Each row was made from one path, in order. Every step used is in the known rows, and no mark comes twice. Write each row's path.
Known rows
e y q f: [.04,-.03,-.49,.05,-.04,.05,.02,.09,.02,.00,-.07,.05,.01,.02,.03,.02,.14,-.06,-.01,-.07,.03,-.05,-.03,.00,-.04,.09,-.03,-.06,.06,.01,.09,-.02,-.13,.03,.00,-.10,-.07,.03,.01,.00,.02,-.04,.35,.03,-.01,.12,.06,-.11,-.07,.11,-.06]
d q: [.05,.04,.57,-.10,-.02,.02,.11,-.09,.06,.09,.07,.01,-.01,.09,.06,-.03,.26,-.10,.00,-.06,-.12,.08,.09,-.06,.09,.03,-.03,.08,-.11,-.02,.17,.15,.07,.11,.04,.07,.09,.00,.13,.01,.04,.01,-.06,-.04,-.03,.00,.00,-.10,-.02,-.11,.01]
y d: [.07,-.02,-.04,-.09,.03,.07,-.04,-.10,.16,.02,.10,.13,-.06,-.01,.01,.07,-.06,-.02,-.01,-.04,-.09,.04,.04,.07,.04,-.04,-.01,.08,.00,-.02,-.16,-.13,-.01,.01,.03,-.04,.02,-.06,.10,.13,-.01,-.03,.12,.05,.02,-.09,.02,.01,.06,-.18,-.06]
v m e y q f: [.10,-.14,-.22,.03,.00,-.05,-.04,-.05,-.11,.01,-.05,.04,.02,-.04,.07,-.05,-.11,.07,-.04,-.02,.11,.06,.05,.12,.06,-.06,.17,-.01,.09,.07,.03,.07,-.06,.00,.08,-.08,-.07,-.07,-.14,.02,.00,-.03,.01,.02,.10,.07,.02,-.03,.09,.10,.00]
q f: [.01,.03,-.35,.01,-.04,-.02,.04,-.11,.02,.05,.19,-.09,-.02,.11,-.02,-.02,-.04,-.10,-.01,-.05,-.07,.05,.02,-.06,.08,.06,-.05,-.05,-.04,.02,.03,.12,.03,.03,.02,-.13,-.04,-.02,.01,-.11,-.13,.04,.02,.03,.09,-.09,.08,.01,.02,-.07,.11]
f q: [.05,.07,.47,.03,.03,.01,.05,.17,-.01,-.04,.30,.14,-.07,.07,-.06,.05,.06,-.01,-.01,-.04,-.08,.06,-.09,.05,.04,-.01,-.06,-.12,-.19,-.02,-.07,.09,.01,-.12,.03,.11,.00,.01,.11,.10,-.12,.03,-.09,.03,.08,.00,.09,.07,.03,-.05,.11]
d q f y: [-.05,.08,.43,-.04,-.04,-.11,.09,.01,.09,-.02,.12,-.08,.03,.14,-.05,-.05,.20,-.02,.06,-.02,-.03,.11,.00,-.10,.01,.09,-.05,-.01,-.11,.04,.19,.26,.02,.07,.02,.03,.07,.07,.10,-.13,-.01,.06,-.16,-.03,-.04,-.03,.02,-.03,-.07,-.04,-.02]
m e: [-.02,-.06,.10,.00,.04,.09,-.09,-.13,-.14,.05,.08,-.04,-.03,-.06,.06,-.03,-.07,-.08,-.06,.04,-.05,-.07,.08,-.03,.09,-.04,.03,.07,-.03,-.04,-.07,.04,.04,.00,.09,-.01,.06,-.08,-.07,.04,-.02,.01,-.12,-.04,.07,.19,.03,-.02,.14,-.07,.08]
d q y e m: [-.04,.11,.33,-.06,-.04,-.01,.12,-.02,.01,.05,-.22,-.04,.03,.07,.04,-.04,.15,-.02,.05,-.03,.00,-.03,-.02,-.08,-.01,-.01,-.02,.00,.03,.01,.12,-.03,.04,.08,-.06,.09,.02,.05,.06,-.11,.08,-.01,-.05,-.01,-.11,-.11,-.06,-.07,-.07,.04,-.03]
y e: [.08,-.03,-.07,.04,.04,.05,-.03,-.08,.00,.06,.10,.04,-.04,-.05,.01,-.04,-.13,-.02,-.04,.12,-.08,-.04,.03,-.01,-.04,-.14,-.01,.08,.03,-.03,-.13,-.14,-.03,.16,-.03,.02,-.05,-.04,.05,.12,.01,-.02,.15,.03,-.02,-.20,.01,-.03,.10,-.08,.07]
v m e y: [.07,-.15,.13,.01,.00,.00,-.06,.05,-.17,.04,.03,.04,.01,-.08,.09,-.03,-.12,.02,-.09,-.01,.02,.03,.12,.14,.06,.00,.18,.05,.00,.04,-.01,.12,-.02,-.04,.10,-.01,-.03,-.09,-.09,.06,.00,-.03,-.07,.03,.11,.09,.00,.03,.11,.01,.04]
y e m v: [.04,-.11,-.19,.06,.02,.05,-.02,-.03,-.06,.03,-.05,.02,.01,-.13,.03,.02,-.08,.03,-.05,.03,.01,-.06,.06,.03,-.06,-.10,.05,.05,.09,-.07,-.07,-.09,.09,-.04,-.09,.01,-.06,-.03,-.15,.13,.10,-.04,-.05,-.04,.02,-.03,-.11,-.03,-.02,.02,.01]
q y e m: [-.13,.07,-.31,.05,-.03,.04,.01,.08,-.06,.02,-.15,-.04,.00,.00,.00,.02,-.09,.00,.00,.01,.01,-.11,-.07,-.01,-.04,.02,-.02,-.02,.08,.00,-.09,-.16,.01,-.01,-.09,.04,-.11,-.01,-.03,-.12,-.02,-.01,.02,.05,-.07,-.17,-.01,.04,.00,.08,.07]
y d q f: [.13,.06,.21,-.16,-.01,-.05,.07,-.24,.22,.01,-.05,.05,-.01,.08,-.01,.00,.06,-.01,.06,-.07,-.02,.11,.03,-.04,.07,-.05,-.04,.02,.02,.02,.07,.01,.01,.08,.03,-.09,.10,.04,.11,.01,.04,-.01,.09,.02,-.01,-.09,-.02,-.07,-.02,-.15,-.16]
y e q f: [.12,.06,-.31,.05,.00,.02,.03,.03,-.03,.01,-.02,-.03,.00,-.08,-.03,-.03,-.13,.02,-.03,.07,.01,-.11,.01,.01,-.08,-.11,-.03,-.08,.06,.01,.01,-.08,-.05,.05,-.03,-.09,-.03,.06,-.01,.05,.02,.02,.21,.03,.01,-.07,.01,.01,-.04,.05,.05]
v m e: [.06,-.13,.13,-.01,.02,-.02,-.07,-.11,-.12,.06,.13,.02,-.01,-.04,.08,-.05,-.16,.03,-.07,.00,-.01,.10,.11,.13,.11,-.09,.17,.07,.00,.04,-.06,.10,.05,-.02,.10,.00,-.05,-.14,-.09,.07,-.06,.01,-.23,.02,.13,-.02,.02,.03,.18,-.06,.11]
d y e m: [.07,-.11,.17,-.03,-.01,.06,-.07,-.06,.02,.05,-.14,-.03,.01,-.14,.05,-.05,.08,-.02,.04,.00,-.04,-.10,.04,-.03,-.03,-.05,.00,.08,.00,.00,.08,-.15,-.08,.10,-.04,.06,-.01,.05,.03,.14,-.02,-.07,.22,.02,-.05,-.09,-.09,-.01,-.05,-.03,-.13]
m v: [-.03,-.10,-.19,.00,.02,.01,-.03,-.15,-.03,.06,.11,-.06,-.03,.02,.06,.05,-.02,-.11,-.05,-.01,-.07,.16,.12,.00,.09,.12,.02,.07,-.05,-.11,-.04,.08,.19,-.07,.00,.01,.06,-.14,-.09,.04,-.01,.00,-.14,-.11,.08,.16,-.03,.02,.00,-.07,.11]
y e m: [.10,-.06,-.07,.06,.01,.10,.00,.06,-.04,.03,.00,.06,-.01,-.12,.02,.00,-.04,.03,-.05,.02,-.04,-.15,.02,.03,-.07,-.14,.01,.05,.05,-.02,-.09,-.12,.00,.01,-.07,.02,-.11,.02,-.04,.13,.07,-.03,.05,.05,.00,-.16,-.04,-.03,.01,-.01,.00]

Write each row's path
[.04,-.07,-.25,.05,-.02,.12,.00,.16,.01,.03,-.04,.12,-.01,-.02,.07,.05,.19,-.05,-.05,-.06,-.01,-.07,.00,.04,-.02,.07,-.01,.02,.03,-.02,.03,-.08,-.14,.03,.00,.00,-.05,.00,.05,.09,.05,-.06,.33,.01,-.03,.15,.03,-.10,-.05,.06,-.05]
e y q
[-.12,.09,-.31,.04,-.01,.02,-.01,-.04,-.03,.03,-.07,-.06,-.03,.06,-.01,.00,-.15,-.04,.01,.08,-.02,-.01,-.06,-.04,-.01,.01,-.04,-.01,.06,.00,-.15,-.20,-.02,.10,-.06,.04,-.06,-.07,.06,-.13,-.07,.00,.10,.03,-.07,-.18,.04,.04,.06,.02,.13]
q y e
[.04,-.15,.07,-.02,.01,.02,-.09,-.14,.00,.04,-.19,-.07,.01,-.15,.06,-.04,.05,-.02,.05,.01,.00,-.02,.07,-.04,-.03,-.01,.01,.08,.03,-.04,.07,-.15,.00,.06,-.06,.05,.03,.02,-.05,.15,.00,-.08,.16,-.06,-.04,-.02,-.13,.00,-.08,-.01,-.13]
d y e m v
[.07,-.01,-.65,.02,-.01,-.01,.01,-.18,.11,.03,.05,.04,-.04,.11,.01,-.02,.08,-.01,.04,-.05,.03,.06,-.04,-.01,.05,-.05,-.04,-.03,.10,.02,.04,-.07,-.02,.08,-.01,-.12,-.08,-.05,.02,.02,-.05,.00,.17,.02,.01,-.06,.10,-.12,.02,.06,.05]
y q f
[-.14,.09,-.29,-.08,-.01,.01,-.01,-.06,.10,.00,-.06,.02,-.04,.10,.00,.08,-.09,-.03,.02,-.04,-.03,.06,-.05,.01,.06,.10,-.04,.00,.03,.01,-.15,-.18,-.01,-.01,-.01,-.01,-.01,-.07,.09,-.12,-.07,-.01,.08,.05,-.04,-.11,.05,.08,.04,-.07,.02]
q y d
[-.05,.12,.32,-.07,-.02,-.04,.10,-.11,.02,.07,-.17,-.06,.01,.12,.03,-.05,.09,-.04,.05,.03,-.02,.04,-.02,-.11,.03,.01,-.04,.02,.02,.01,.11,-.05,.02,.16,-.02,.09,.06,.01,.12,-.12,.04,.00,.01,-.03,-.13,-.12,-.02,-.06,-.01,-.01,.02]
d q y e
[.06,.07,.29,-.09,-.05,-.06,.14,-.17,.07,.07,.06,-.09,.01,.15,.02,-.07,.19,-.09,.05,-.07,-.06,.10,.06,-.12,.09,.04,-.06,-.02,-.06,.03,.23,.21,.07,.10,.03,-.05,.08,.04,.07,-.10,-.01,.03,-.05,-.03,.00,-.04,.01,-.10,-.05,-.08,.00]
d q f
[-.07,.06,-.11,-.05,.03,.08,-.08,.00,-.12,-.02,-.17,-.04,.00,-.10,.03,.03,-.10,-.01,-.04,-.02,.07,-.15,.01,.04,.04,.02,.00,-.06,.01,-.02,-.04,-.09,-.02,-.13,.06,-.03,.10,-.01,-.08,-.05,.01,.02,-.03,-.02,.03,.30,-.01,.07,.01,.06,.01]
m e q y d
[-.11,-.04,-.09,.08,.04,-.01,-.09,.20,.11,-.07,.17,.10,-.01,.04,-.05,.04,.13,.10,.04,.04,.00,.06,-.08,.06,-.07,.03,-.03,.07,-.04,.00,-.09,-.05,-.06,.01,-.02,.14,-.07,-.03,.11,.07,-.02,.03,-.04,.02,-.07,-.02,.09,-.02,.03,.06,.04]
f y q
[-.03,.03,-.03,.05,.02,.02,-.08,.12,-.16,-.06,.03,-.10,.04,-.10,-.04,-.02,-.05,.00,-.03,.02,.07,-.14,.01,.00,.00,.03,.00,-.09,-.07,.00,.05,.15,.00,-.13,.08,-.05,.08,.04,-.12,-.06,-.02,.07,-.14,-.03,.07,.32,.02,.08,-.02,.10,.05]
m e q f y
[-.07,.13,.23,.08,.01,-.02,.06,.25,-.08,-.08,.02,.09,-.04,.04,-.08,.04,-.04,.06,.03,-.01,.04,-.05,-.20,.02,-.05,-.04,-.06,-.20,-.05,.01,-.09,-.08,-.03,-.15,-.07,.12,-.07,.05,.04,-.03,-.09,.01,-.08,.05,.00,-.11,.03,.11,-.01,.11,.08]
f q y e m
[-.09,-.02,-.32,.12,-.01,-.09,-.03,.07,.00,-.09,.08,-.13,.05,-.01,-.10,.01,-.12,.08,.03,.07,.07,.02,-.05,-.03,-.11,.04,-.01,-.05,.02,.01,-.03,.09,.04,-.07,-.07,-.04,-.05,.05,-.12,-.07,-.02,.04,-.14,-.01,.02,-.05,-.02,.08,-.07,.07,.02]
q f y e m v
[-.01,-.12,-.14,.02,-.02,.08,.01,.06,-.07,.04,.01,-.01,.01,-.06,.06,.09,.09,-.04,-.07,-.13,-.03,-.02,.10,.03,.05,.11,.04,.03,-.02,-.09,.01,.10,.21,-.23,-.05,.01,-.03,-.04,-.18,.06,.06,.00,-.24,-.05,.10,.19,-.09,.01,-.10,.00,.03]
e m v
[-.01,.02,.29,-.01,-.02,-.13,.08,-.02,.03,-.04,-.08,-.10,.07,.05,-.05,-.05,.14,.06,.06,.00,.06,.07,-.01,-.08,-.06,.03,.00,-.01,-.01,.00,.20,.17,.08,-.01,-.06,.01,.06,.10,-.05,-.07,.09,.03,-.20,-.08,-.05,.02,-.10,-.05,-.13,.06,-.09]
d q f y e m v
[-.07,.15,.25,-.02,.03,-.04,.04,.13,.05,-.09,.06,.12,-.07,.12,-.09,.09,-.06,.04,.06,-.05,.00,.09,-.18,.05,.02,.04,-.08,-.17,-.08,.00,-.15,-.11,-.02,-.15,-.01,.09,.00,.00,.13,-.04,-.13,.02,-.02,.04,.01,-.05,.07,.14,.01,-.01,.04]
f q y d
[-.06,.03,.12,.11,.03,.02,-.07,.37,.01,-.08,.12,.04,.02,-.10,-.08,.02,-.04,.11,-.01,.13,-.01,-.09,-.04,.06,-.16,-.01,-.03,.02,-.07,.00,-.10,-.05,-.08,-.01,-.04,.13,-.03,.06,.08,.07,.02,.05,.00,.02,-.06,-.03,.03,.09,-.03,.06,.04]
f y e q
[-.05,.03,-.20,.10,-.01,-.10,-.03,.07,.05,-.07,.18,-.10,.02,.04,-.12,-.03,-.15,.04,.04,.12,.01,.04,-.07,-.04,-.09,-.01,-.04,-.04,-.03,.05,-.06,.05,-.05,.07,-.03,-.04,-.06,.03,.03,-.08,-.09,.05,-.01,.04,-.02,-.17,.06,.06,.03,.01,.06]
q f y e
[.03,-.10,-.11,.04,.03,.12,-.10,.01,-.15,.01,-.10,.04,.00,-.10,.08,-.01,.07,-.05,-.05,.02,.06,-.14,.02,-.01,.00,-.02,.04,.03,.05,-.03,.01,-.02,-.08,-.01,.07,-.03,.03,-.03,-.11,.08,.07,-.06,.17,-.06,.01,.33,.02,-.10,.05,.08,-.05]
m e y q
[.05,-.02,.21,-.07,.01,.02,-.02,-.09,-.07,-.01,-.18,-.02,.03,-.08,.04,-.03,.01,-.05,-.01,-.01,.07,-.10,.03,-.06,.01,.00,.03,-.02,.02,-.01,.11,.06,-.07,-.01,.09,-.11,.15,.06,-.07,-.02,.09,-.05,.12,-.05,.01,.29,-.06,-.06,.00,-.01,-.19]
m e y d q f
[.00,.03,-.05,.00,.03,.02,-.09,.08,-.08,-.08,-.02,-.05,.04,-.12,-.05,.01,-.11,.05,-.02,.02,.10,-.13,.00,.02,-.02,-.01,.00,-.09,-.02,.01,-.01,.04,-.04,-.15,.08,-.10,.10,.06,-.12,-.01,.00,.05,-.09,-.03,.07,.29,.00,.08,-.01,.06,-.05]
m e q f y d
[.12,-.08,.24,-.08,-.01,-.09,.01,-.09,-.06,.01,-.10,.04,.05,-.04,.06,-.06,-.09,.07,-.02,-.04,.09,.08,.08,.10,.04,-.04,.16,.00,.05,.08,.09,.12,-.04,-.01,.10,-.08,.02,-.01,-.09,.02,.05,-.03,-.04,.00,.09,.06,-.04,-.01,.05,.01,-.12]
v m e y d q f
[-.15,.02,-.40,.05,-.02,.01,.01,.00,-.08,.00,-.19,-.09,.00,.00,.02,.03,-.12,.00,.00,.03,.05,-.04,-.04,-.02,-.03,.06,.01,-.02,.11,-.04,-.10,-.15,.07,-.06,-.11,.02,-.07,-.05,-.11,-.12,.01,-.02,-.07,-.01,-.05,-.06,-.05,.05,-.04,.10,.08]
q y e m v
[-.06,.03,-.19,.01,-.01,-.09,-.04,.06,.15,-.09,.18,-.04,.01,.07,-.11,.04,-.10,.05,.05,.01,.01,.09,-.07,.00,-.04,.06,-.05,-.03,-.04,.05,-.09,.06,-.03,-.03,.01,-.10,-.02,.03,.04,-.08,-.10,.05,-.02,.06,.01,-.12,.07,.09,.00,-.07,-.03]
q f y d
[.11,.03,.40,-.17,.01,.01,.05,-.17,.20,.03,-.04,.11,-.02,.04,.03,.02,.12,-.01,.03,-.08,-.08,.09,.06,.03,.07,-.05,-.02,.09,-.01,-.01,.02,-.05,.02,.08,.04,.00,.11,.00,.14,.11,.08,-.03,.07,.00,-.05,-.06,-.03,-.08,.00,-.18,-.15]
y d q
[-.05,.03,.52,-.06,.03,-.05,-.03,.15,.20,-.08,.10,.08,.01,.02,-.07,.05,.12,.10,.05,.02,-.03,.10,-.03,.03,-.06,.04,-.03,.10,-.10,.01,-.04,.01,-.04,.01,.02,.11,.07,.05,.17,.05,.04,.02,-.11,.01,-.09,-.05,.00,.03,-.01,-.11,-.12]
f y d q
[-.05,.01,-.22,.11,-.02,-.06,-.02,.16,.02,-.08,.11,-.09,.03,.00,-.11,-.01,-.10,.08,.03,.07,.04,-.04,-.08,-.02,-.12,-.01,-.02,-.06,-.01,.05,-.04,.08,-.03,-.01,-.06,-.04,-.10,.08,-.04,-.08,-.06,.04,-.08,.06,.01,-.15,.02,.06,-.04,.05,.01]
q f y e m
[-.07,.06,.22,-.05,-.01,-.05,.11,-.10,-.02,.04,-.28,-.07,.04,.07,.05,-.02,.11,-.02,.04,-.03,.04,.05,.00,-.09,.00,.04,.00,.00,.05,-.03,.13,-.01,.11,.02,-.07,.09,.06,.01,-.02,-.11,.11,-.01,-.12,-.09,-.10,-.01,-.10,-.06,-.10,.08,-.03]
d q y e m v
